What can hang from each mark
k168: k555 k978
k865: k508 k555
k630: k566 k997
k555: k168 k566 k865 k997
k508: k168 k865

Known rows, with every way that one mark hangs from another
{k168 k978}: [ 20 -15  10  -5   5   6   4 -10  -6  -2  -8  10   1   5   9 -29]
{k168 k555 k978}: [ 20 -12  11  -6  -2   8  13 -17 -12   4 -13   1   5 -11   2 -21]
{k168 {k555 k566 k865} k978}: [  4  -5  11 -14 -15  10   6  -5  -1   3 -10   0   6 -19  -1   0]
{k508 k168 {k865 {k555 k566 k997}}}: [  4   1 -11   5   9  16  -8   3   6  -4   3   4   9   5  -8   2]
{k865 {k555 k566}}: [ 11 -14  12  -1   5   0  -1   2  -9  -6   0  -7  -8  10  -5  -6]
{k168 {k555 k997} k978}: [ 16  -2   2   1 -12   4   7 -22 -11   8  -5   2  11 -16  -4 -18]
{k168 {k555 k566 {k865 k508} k997} k978}: [ -7  12   2  -4 -21   0   0  -5   2   3   3  -4   5 -22   3  12]
{k630 k997}: [ 21 -13  14   0   4  -2  10  -5  -5  -8  -4  11  11  22   3 -35]
{k865 {k508 {k168 k978}} {k555 k997}}: [ 4  6  1  9 17 -2 -4  2  2 -2  6 -1 -7  4  0  2]
{k865 {k555 {k168 k978} k566}}: [ 2 -1  1 -3  7  2 -4  5 -4 -7  3 -5 -4  5 -4  5]
{k555 {k168 k978} k566 k865}: [ -8  -1  -2 -12  -7   4  -3   7   5  -1  -3   5   3  -2   2   6]
{k555 k168 k997}: [  4  -4 -11   6  -2  -7   2 -11 -11   8   0   3   5   8  -5 -15]
{k555 k566 {k865 k508} k997}: [-11   4   0   2 -14  -9  -6   3   4   0   8  -1  -2   0   4   8]
{k555 k997}: [ 14 -11   1   7  -4  -4   2 -15 -10   6  -2   6   4   7  -3 -26]
{k508 {k168 {k555 k566 k865} k978}}: [ -1  -4   5  -9  -3  19   6   1   6   3 -14   4   5 -15  -4  -3]
{k630 k566 k997}: [ 17   2  13   7  -3  -7  18   1   2  -9  -9  10  21  21  11 -32]
{k555 {k865 k508} k997}: [  1  -6   4  -1  -6 -13   2  -4  -2   9   1   2  -3   2   3   0]
{k865 k508 {k555 {k168 k978} k566 k997}}: [-10  18  -9   7   2 -10 -11   6   1 -10  17 -11  -6   2   1  19]
{k168 {k555 k566 k865}}: [  3 -13  10 -11 -14   5  11  -4  -7   7 -13  -5   2 -12  -5  -1]
{k555 k566 {k865 {k508 {k168 k978}}} k997}: [-16  13  -5   3  -7   3  -9   7  16  -3   6   6   1  -5   4   8]

Rows
[ -7  12  -6   8  -1   7   0  -2   5  -6   1  -3   0 -10   6  -4]  {k865 {k508 {k168 {k555 k566 k997} k978}}}
[  3  -1   0  12  17  -6  -1   3  -2   1   4  -6 -11  10  -4   1]  {k865 {k508 k168} {k555 k997}}
[ -2   5   2  10   0 -12  -7   3  -4  -8  14 -12 -10   7   0   9]  {k865 k508 {k555 k566 k997}}
[-1 -5 -7 -3 -8 -8  3 -5 -6 17 -3  5  5  1 -9  1]  {k555 k168 k865 k997}
[ -6   7   0  -1  11  -7  -5  12  -1 -15   9 -12 -13   7   7  17]  {k865 k508 {k555 {k168 k978} k566}}
[-4  3 -1  0  1 -1 -1  0  9  7 -1  9  0 -3  4 -1]  {k555 {k865 {k508 {k168 k978}}} k997}
[ -5   6  -3  -1 -12  16   1  -4   7   8  -7   6  11 -20  -9  -1]  {k508 {k168 {k555 k566 k865 k997} k978}}
[ -2  10  -7   5  -3  -2 -10   0  -3  -3  11  -4   3   0 -10   8]  {k865 {k555 {k168 k978} k566 k997}}
[ -8  14  -3  11   9   1 -11   8   9 -11  12  -5  -6   2   0   9]  {k865 {k508 {k168 k978}} {k555 k566 k997}}
[-21  18 -12  -1 -13  -8  -9   6   9  -2  11   0   1  -6   6  20]  {k555 {k168 k978} k566 {k865 k508} k997}
[-12  -5   4  -5   4   3   0  14  10  -6  -5   1 -10   6   7   4]  {k555 k566 {k865 {k508 k168}}}
[  7 -12   8   3  27  -3   5   7  -4  -4  -5  -6 -17  15   2  -2]  {k865 {k508 k168} k555}
[ -8   9  -8  -3  -4 -11  -2   0   3   8   5   4   1  -3   5  11]  {k555 {k168 k978} {k865 k508} k997}
[ -3  -3   2 -12   6  -7   4   5   1   3  -4   3  -7   2  12   8]  {k555 {k168 k978} {k865 k508}}
[19 -9  0 -7 24 21  0  1  6 -4 -7 10  6  6  2 -6]  {k508 {k168 k978} {k865 k555}}
[ -8   3   2  -1 -20  -6   4  -5  -3   5   1  -9   1 -15  -2  12]  {k168 {k555 k566 {k865 k508} k997}}
[ 14  -9   4  -5  15  -2   3  -1 -10   1  -3  -2  -5   7  -4  -2]  {k865 {k555 {k168 k978}}}
[-17   6  -5   4  -6  -1  -6   8  12   0   4   1  -2   1   1   7]  {k555 k566 {k865 {k508 k168}} k997}
[-8  7 -3 13 10 -3 -8  9  4 -8 10 -8 -9  7 -3  9]  {k865 {k508 k168} {k555 k566 k997}}
[-12  11  -9  10   3 -14  -7   7  -4  -7  15 -15 -10   8  -2  19]  {k865 k508 {k555 k168 k566 k997}}
[-13  11 -11  -3 -17   0  -9   2   6   4   6   7  10  -8  -4   9]  {k555 {k168 k978} k566 k865 k997}
[  8 -19   8  -8   5  12  16  -4  -4  14 -22   2   1  -6  -9 -11]  {k508 {k168 {k555 k865}}}
[ -2   3  -8   7  -2  -6  -7   1  -8   0   9  -8  -1   6 -13   7]  {k865 {k555 k168 k566 k997}}
[  7   0  -7  -6   3  30   3  -4   7  -8 -10   7  15 -12   6  -8]  {k508 {k168 {k555 k566} k978} k865}
[  0 -15   8  -7  13  -1   8   7   3   5 -12   4 -11   8   7  -4]  {k555 {k865 {k508 k168}}}
[ -9   1  -8  -1  -3 -16   2   0  -3  11   2  -1  -3   3   1  11]  {k555 k168 {k865 k508} k997}
